What can hang from each mark:
q_221: q_644
q_468: q_860
q_35: q_644 q_823
q_644: q_443 q_658 q_761
q_860: q_468 q_949
q_949: q_761 q_860
q_823: q_443
q_761: q_468 q_949
q_658: q_644
q_443: q_823

Every row comes from one small tree of marks. Brackets hold a mark, then the marks that hang from it, in the order of their numbers. Every link used is in the known rows. Which tree was each row made from?
Known rows:
(q_644 (q_443 q_823) q_658 (q_761 (q_949 q_860))): [ 1.20  2.60  0.02 -1.16 -2.94 -0.22  0.17  0.38  3.65 -0.50  2.23  1.21
  0.56 -0.12 -0.85  0.06 -0.81 -0.32 -2.50  3.15  0.86  0.32  5.11  0.39
  0.25]
(q_35 (q_644 q_443 q_658 (q_761 q_468))): [-0.47 -0.60 -0.92 -2.19  1.07  0.15  2.24  1.46 -0.38 -1.77 -2.49 -1.87
  1.18  0.36 -0.25 -0.30 -0.47 -1.68 -2.75  1.43  3.91  1.88 -1.32 -0.12
 -0.42]
(q_761 q_468): [-0.19 -0.34  0.77  1.92  2.20 -1.38 -0.42 -0.05 -2.40  2.08 -1.23 -1.96
 -0.06 -0.52  0.27  0.70  1.10  1.87  1.67 -2.49 -2.96 -1.61 -4.10 -0.11
 -0.66]
(q_949 q_761): [-1.30 -0.09  0.02  2.66  2.34  0.69  1.22 -1.03 -1.26  1.40  1.96 -1.96
 -0.26 -0.01  1.17 -0.40  2.67  1.80  3.77 -1.07 -0.72 -2.95 -2.67 -0.16
 -0.27]
(q_860 q_949): [-1.89  1.27  0.33  1.76  1.51  0.10 -1.79 -2.37  0.43  1.87  1.80  0.81
 -0.89 -1.99 -0.42  2.62 -0.77 -0.54  3.81 -1.96 -2.90 -5.26 -1.75 -0.15
 -1.59]
(q_35 (q_644 q_658 (q_761 q_468)) (q_823 q_443)): [ 0.71 -0.54 -0.05 -1.43  1.75 -1.60  2.17 -1.81 -2.10 -0.93 -4.37 -1.34
 -0.31  1.47 -0.47 -0.44 -0.10 -1.56 -2.20  2.05  4.25  2.68 -1.79 -1.19
 -1.00]
(q_658 (q_644 (q_443 q_823) q_761)): [ 1.54 -0.22  0.47  0.47 -2.23 -0.03 -0.79 -1.54  0.24  1.33  0.04  1.78
  0.62 -0.18  1.26 -1.62  1.17  0.28  0.67  0.77 -1.64  0.05 -0.12  0.42
  2.38]
(q_658 (q_644 q_761)): [-0.64 -0.67 -0.10  0.60 -0.52  1.81 -0.56 -0.49 -1.38  0.22 -0.37  0.17
 -0.25 -0.99  2.11 -1.45  0.14  0.61  1.56 -1.23 -0.52 -1.09 -1.65  1.08
  1.48]
(q_644 q_443 q_658 q_761): [-2.18  1.48 -1.08 -1.65  1.00  3.55  0.00  2.30  0.07 -1.29  0.73 -0.30
  1.90 -0.91  0.76  0.57  0.42 -2.31 -1.83  2.88  3.40 -1.81  0.54 -0.43
 -0.26]
(q_221 (q_644 q_443 q_658 (q_761 q_468))): [-1.06 -0.39 -0.13 -2.43 -0.05  2.61 -0.69  4.56 -0.17 -2.22 -0.43 -1.35
  1.14 -0.04 -0.68 -0.03  0.92 -0.93 -4.12 -0.44  1.43  2.32 -1.80  0.52
  0.76]
(q_658 q_644): [-1.13 -1.31  0.81  1.55 -0.15  0.93 -1.42 -1.69 -2.62  2.40  0.01  0.64
 -1.98 -1.47  2.98 -1.33  0.57  1.49  3.83 -2.41 -1.82 -1.47 -2.40  0.82
  0.63]
(q_658 (q_644 q_443 q_761)): [-0.52 -0.55 -0.47 -0.44 -0.64  2.63 -0.67 -0.03 -1.58  0.33  1.19  0.46
  0.53 -1.61  2.15 -0.96  0.51 -0.44  0.25  0.28  1.53 -0.36  0.73  0.64
  1.60]
(q_35 q_823): [-1.17  0.02 -0.12  1.83  1.62 -0.34 -0.40 -3.44 -2.30  1.88 -1.34 -0.40
 -1.06  0.30  1.43  0.88  1.03  1.03  4.07 -0.63  0.23 -3.67 -3.90 -0.36
 -2.17]
(q_949 q_860): [-1.52  1.41  0.46  2.32 -0.55  0.09 -0.62 -1.46 -2.50  2.93  2.38 -0.58
 -2.37 -1.36  1.35  0.75  0.60  2.76  2.24 -0.32 -0.09 -3.20 -0.17 -1.22
 -1.49]
(q_761 q_468 q_949): [ 0.96 -0.50  0.87  1.14  2.16 -2.18 -0.66 -0.52 -0.10  1.25 -0.86 -1.36
 -0.32 -0.74 -0.31  0.41 -0.47  1.18  2.05 -3.02 -3.69 -0.53 -1.56  2.30
 -0.28]
(q_221 (q_644 q_443 q_658 (q_761 (q_468 q_860)))): [-0.93 -1.30  0.67 -2.56 -0.31  2.39 -2.07  4.41 -1.05 -3.01  1.27  0.00
 -0.04  1.67 -1.20 -0.02 -0.20 -0.78 -3.13 -1.34  1.36  3.71  0.52 -0.45
 -0.33]
(q_35 q_644): [-2.01 -0.83  0.22  0.98  0.86 -1.16  0.61 -3.86 -2.23  1.54 -1.06 -0.16
 -2.48 -0.54  1.71 -0.08 -0.04  0.68  4.28 -0.99  1.07 -2.41 -3.82  0.10
 -1.57]
(q_860 q_468 (q_949 q_761)): [-0.92  0.55 -1.22  4.76  2.49 -0.85  1.58  0.12  1.87  1.75  0.12 -0.42
  0.00 -0.67 -0.86  1.80  0.61  1.13  3.17 -1.14 -4.29 -3.54 -0.67 -3.15
 -0.10]
(q_658 (q_644 (q_443 q_823) (q_761 q_949))): [ 2.46 -0.46  0.56 -0.44 -2.32 -0.79 -0.93 -1.86  2.45  0.38  0.54  2.35
  0.53 -0.40  0.76 -1.76 -0.31 -0.50  0.85 -0.06 -2.26  1.14  2.51  2.66
  2.52]
(q_35 (q_644 q_658 q_761)): [-2.26  0.02 -0.98 -1.32  0.43  1.10  1.50 -0.53  0.05 -1.75 -2.35 -0.58
 -0.25  0.25  1.02 -0.50 -1.00 -1.30  0.04  1.24  3.62 -1.32 -2.45  0.02
 -0.86]
(q_644 q_443 q_658 (q_761 q_468)): [-0.51  0.79 -0.81 -1.36  1.71  1.77  0.53  3.77 -0.25 -1.34 -1.03 -2.02
  2.70 -0.08 -0.54  0.64  0.39 -1.20 -3.62  1.35  1.65  0.45 -0.49 -0.21
  0.08]
(q_761 q_949): [-0.87  0.23  0.49  0.90  1.34 -0.40 -1.29 -1.97 -0.05  0.96  0.81  0.27
 -1.13 -1.48  1.02  0.40 -0.49  0.25  3.70 -1.75 -1.81 -2.73 -0.54  2.10
 -0.66]

Write each row's tree:
[ 3.28 -1.21  1.70  0.55 -1.91 -2.49 -2.02 -0.82  1.74  0.30  1.69  2.80
  0.60  1.44 -2.62  0.47 -1.39 -0.18  0.20 -2.43 -5.25  2.07  2.43 -0.04
  0.96] -> (q_658 (q_644 (q_443 q_823) (q_761 (q_468 (q_860 q_949)))))
[-0.44 -0.16  0.47 -0.39  1.39  0.75 -0.48  3.18 -0.86 -2.05 -0.88 -0.88
  1.11  2.27 -1.28  0.31 -0.90  0.04 -1.53 -0.94 -0.64  0.85 -0.61 -0.92
 -1.19] -> (q_644 q_658 (q_761 (q_468 q_860)))
[ 1.58 -0.24 -0.07 -1.01 -1.38 -2.70  0.99 -4.00  2.68 -0.42 -0.43  1.59
  0.12  0.39 -0.54 -0.68 -1.11 -1.35  1.37  1.46  0.65  0.19  1.16  1.93
  0.47] -> (q_35 (q_644 (q_443 q_823) (q_761 q_949)))
[-0.01 -0.37  1.60  1.88  1.85 -1.98 -2.23 -0.83 -0.54  1.15  1.95  0.60
 -1.17  0.41 -2.28  2.89 -1.76  0.65  2.98 -4.22 -4.85 -1.64 -0.50 -0.74
 -2.45] -> (q_761 (q_468 (q_860 q_949)))
[-2.97  0.22 -0.60 -2.75 -0.77  4.40 -1.49  3.04 -0.06 -2.28  1.21  0.39
  0.21 -0.78  0.65  0.00  0.73 -1.75 -2.40  0.93  3.25  0.14 -0.58  0.37
  0.40] -> (q_221 (q_644 q_443 q_658 q_761))
[-0.25 -0.11 -0.18 -0.51  1.27 -0.87  1.16 -5.08 -3.10  0.38 -1.72  0.43
 -1.56  0.36  0.76 -0.07  0.28 -1.29  1.38  2.43  4.76 -0.24 -1.16 -1.29
 -1.36] -> (q_35 (q_644 q_761) (q_823 q_443))
[ 2.49  0.80  0.37 -1.32 -0.07 -1.77  0.26  1.74  3.80 -1.21 -1.61 -0.17
  2.85  1.03 -1.72 -0.12 -0.28 -1.23 -3.02  1.13 -2.17  1.72  1.25  1.66
  1.10] -> (q_644 (q_443 q_823) q_658 (q_761 q_468 q_949))
[ 0.44 -0.73 -0.50 -1.28 -0.75  1.85 -0.62 -0.39  0.83 -0.65  1.81  1.20
  0.26 -1.85  1.61 -1.25 -1.03 -1.25  0.57 -0.35  0.91  0.73  3.40  3.06
  1.73] -> (q_658 (q_644 q_443 (q_761 q_949)))
[ 0.64 -0.02 -0.07 -0.29 -1.22 -1.90  1.12 -3.45  0.41  0.50 -1.03  1.08
  0.11  0.77  0.02 -0.36  0.48 -0.53  1.11  2.29  1.21 -0.81 -1.53 -0.29
  0.24] -> (q_35 (q_644 (q_443 q_823) q_761))
[-1.16 -1.21 -0.63 -0.19  0.89 -0.98  1.06 -5.27 -2.75  1.57 -1.25  0.05
 -2.25  0.13  1.93  0.28  0.32 -0.53  3.81  1.03  4.61 -1.36 -2.28 -0.25
 -2.56] -> (q_35 (q_644 q_443) q_823)
[ 1.77  2.45 -1.04  0.97 -2.67 -1.19  1.19  2.30  4.17  0.17 -1.05  1.73
  0.88  0.07 -0.84  0.07 -1.01  0.59 -3.72  3.98 -0.89  1.23  5.70 -2.57
  1.18] -> (q_644 (q_443 q_823) q_658 (q_761 (q_949 (q_860 q_468))))
[-1.56 -0.38 -1.94 -2.52  0.44  1.11  2.29 -1.87 -0.29 -1.94 -2.47 -0.26
  0.04  1.08  0.94 -0.12 -0.49 -2.54 -0.21  3.17  7.12 -0.25 -1.10 -0.36
 -1.97] -> (q_35 (q_644 q_443 q_658 q_761) q_823)
[ 0.92 -0.07  0.75 -1.54 -1.64  0.12 -0.86  3.12  1.58 -1.23 -1.69 -0.01
  1.43  1.31 -1.54 -0.72  1.55 -0.13 -3.78 -0.04 -1.73  2.73 -2.50  0.24
  1.46] -> (q_221 (q_644 (q_443 q_823) q_658 (q_761 q_468)))
[ 0.28  0.34 -0.12 -2.89 -2.35  1.29 -0.29  4.11  1.59 -2.35  2.25 -0.95
 -0.44 -0.75 -1.38 -0.16 -0.77  0.11 -4.89 -0.46  1.95  4.00  3.64  1.67
  0.62] -> (q_221 (q_644 q_443 q_658 (q_761 q_468 (q_949 q_860))))
[ 1.58 -0.24  0.15 -1.39 -0.59 -2.38  2.09 -0.01  1.50 -0.81 -3.69 -0.55
  1.33  1.88 -1.05 -0.84  0.22 -0.83 -2.47  1.92  0.83  2.05 -2.04 -0.27
  0.44] -> (q_35 (q_644 (q_443 q_823) q_658 (q_761 q_468)))
[ 1.35 -1.44  0.65 -0.40 -0.23  0.15 -1.72  0.69  0.06 -0.66  2.90  1.42
  0.13  0.15 -1.75  1.13 -2.17 -1.13 -0.09 -2.82 -2.14  1.85  3.16  0.14
  0.25] -> (q_658 (q_644 q_443 (q_761 (q_468 (q_860 q_949)))))
[ 0.13  0.32  0.16 -1.77 -2.15  0.50 -0.19  3.73  1.99 -2.35  0.68 -1.24
 -1.09 -0.15 -1.58 -0.79 -1.25  1.26 -3.91 -2.14 -0.21  3.08  1.20  1.80
  0.29] -> (q_221 (q_644 q_658 (q_761 q_468 (q_949 q_860))))
[-0.46  0.70 -1.04  5.30  0.44 -0.74  2.85  0.89 -1.21  2.75  0.79 -1.76
 -1.54  0.04  0.86 -0.16  2.12  4.43  1.55  0.57 -1.32 -1.51  0.78 -4.26
  0.11] -> (q_949 q_761 (q_860 q_468))
[ 0.47  1.89 -1.75  1.43 -0.95  0.14  1.08  1.90  1.07  0.53  1.06  0.47
  0.18 -1.68 -0.17  0.91 -1.18  0.95 -2.02  2.70  0.77  0.06  6.11 -1.84
  0.68] -> (q_644 q_443 (q_761 (q_949 (q_860 q_468))))
[ 1.93  0.95 -0.21  1.31 -4.06 -1.59 -0.52  1.02  2.89  0.54  0.34  2.36
 -1.10 -0.20 -1.14 -0.47 -0.02  2.01 -2.35  1.02 -2.59  2.13  4.04 -1.56
  1.92] -> (q_221 (q_644 (q_443 q_823) (q_761 (q_949 (q_860 q_468)))))
[ 1.14 -1.29 -0.09 -0.19  0.10  0.76  0.00  1.66 -1.81  0.18 -0.42 -1.24
  1.06 -0.69  0.84 -1.15  0.64  0.28 -1.18 -1.07 -0.25  1.90 -0.54  1.14
  1.95] -> (q_658 (q_644 q_443 (q_761 q_468)))
[ 1.38 -0.72  0.56 -1.02  1.46 -0.55 -1.14  1.12 -0.07 -1.66  2.29 -0.01
  1.15  0.83 -1.94  0.77 -1.49 -0.78 -0.50 -1.14 -0.45  2.01  3.70  1.33
 -0.62] -> (q_644 q_443 (q_761 (q_468 q_860) q_949))
[-0.69  1.22  0.84  0.26 -0.35  0.16 -1.31 -0.73  0.68  1.74 -0.24  1.26
  0.23  0.20  0.93  0.30  1.57 -0.54  0.84  2.05 -1.00 -1.61 -0.98 -0.99
 -0.31] -> (q_644 (q_443 q_823) q_658)
[ 0.60 -1.86  1.17  2.67  2.65 -1.33  0.56  0.12 -2.35  0.66  2.04 -2.22
 -0.53  2.66 -0.92 -0.56  1.87  2.71  2.94 -3.08 -2.63  0.49 -1.70 -0.88
 -1.19] -> (q_949 (q_761 (q_468 q_860)))
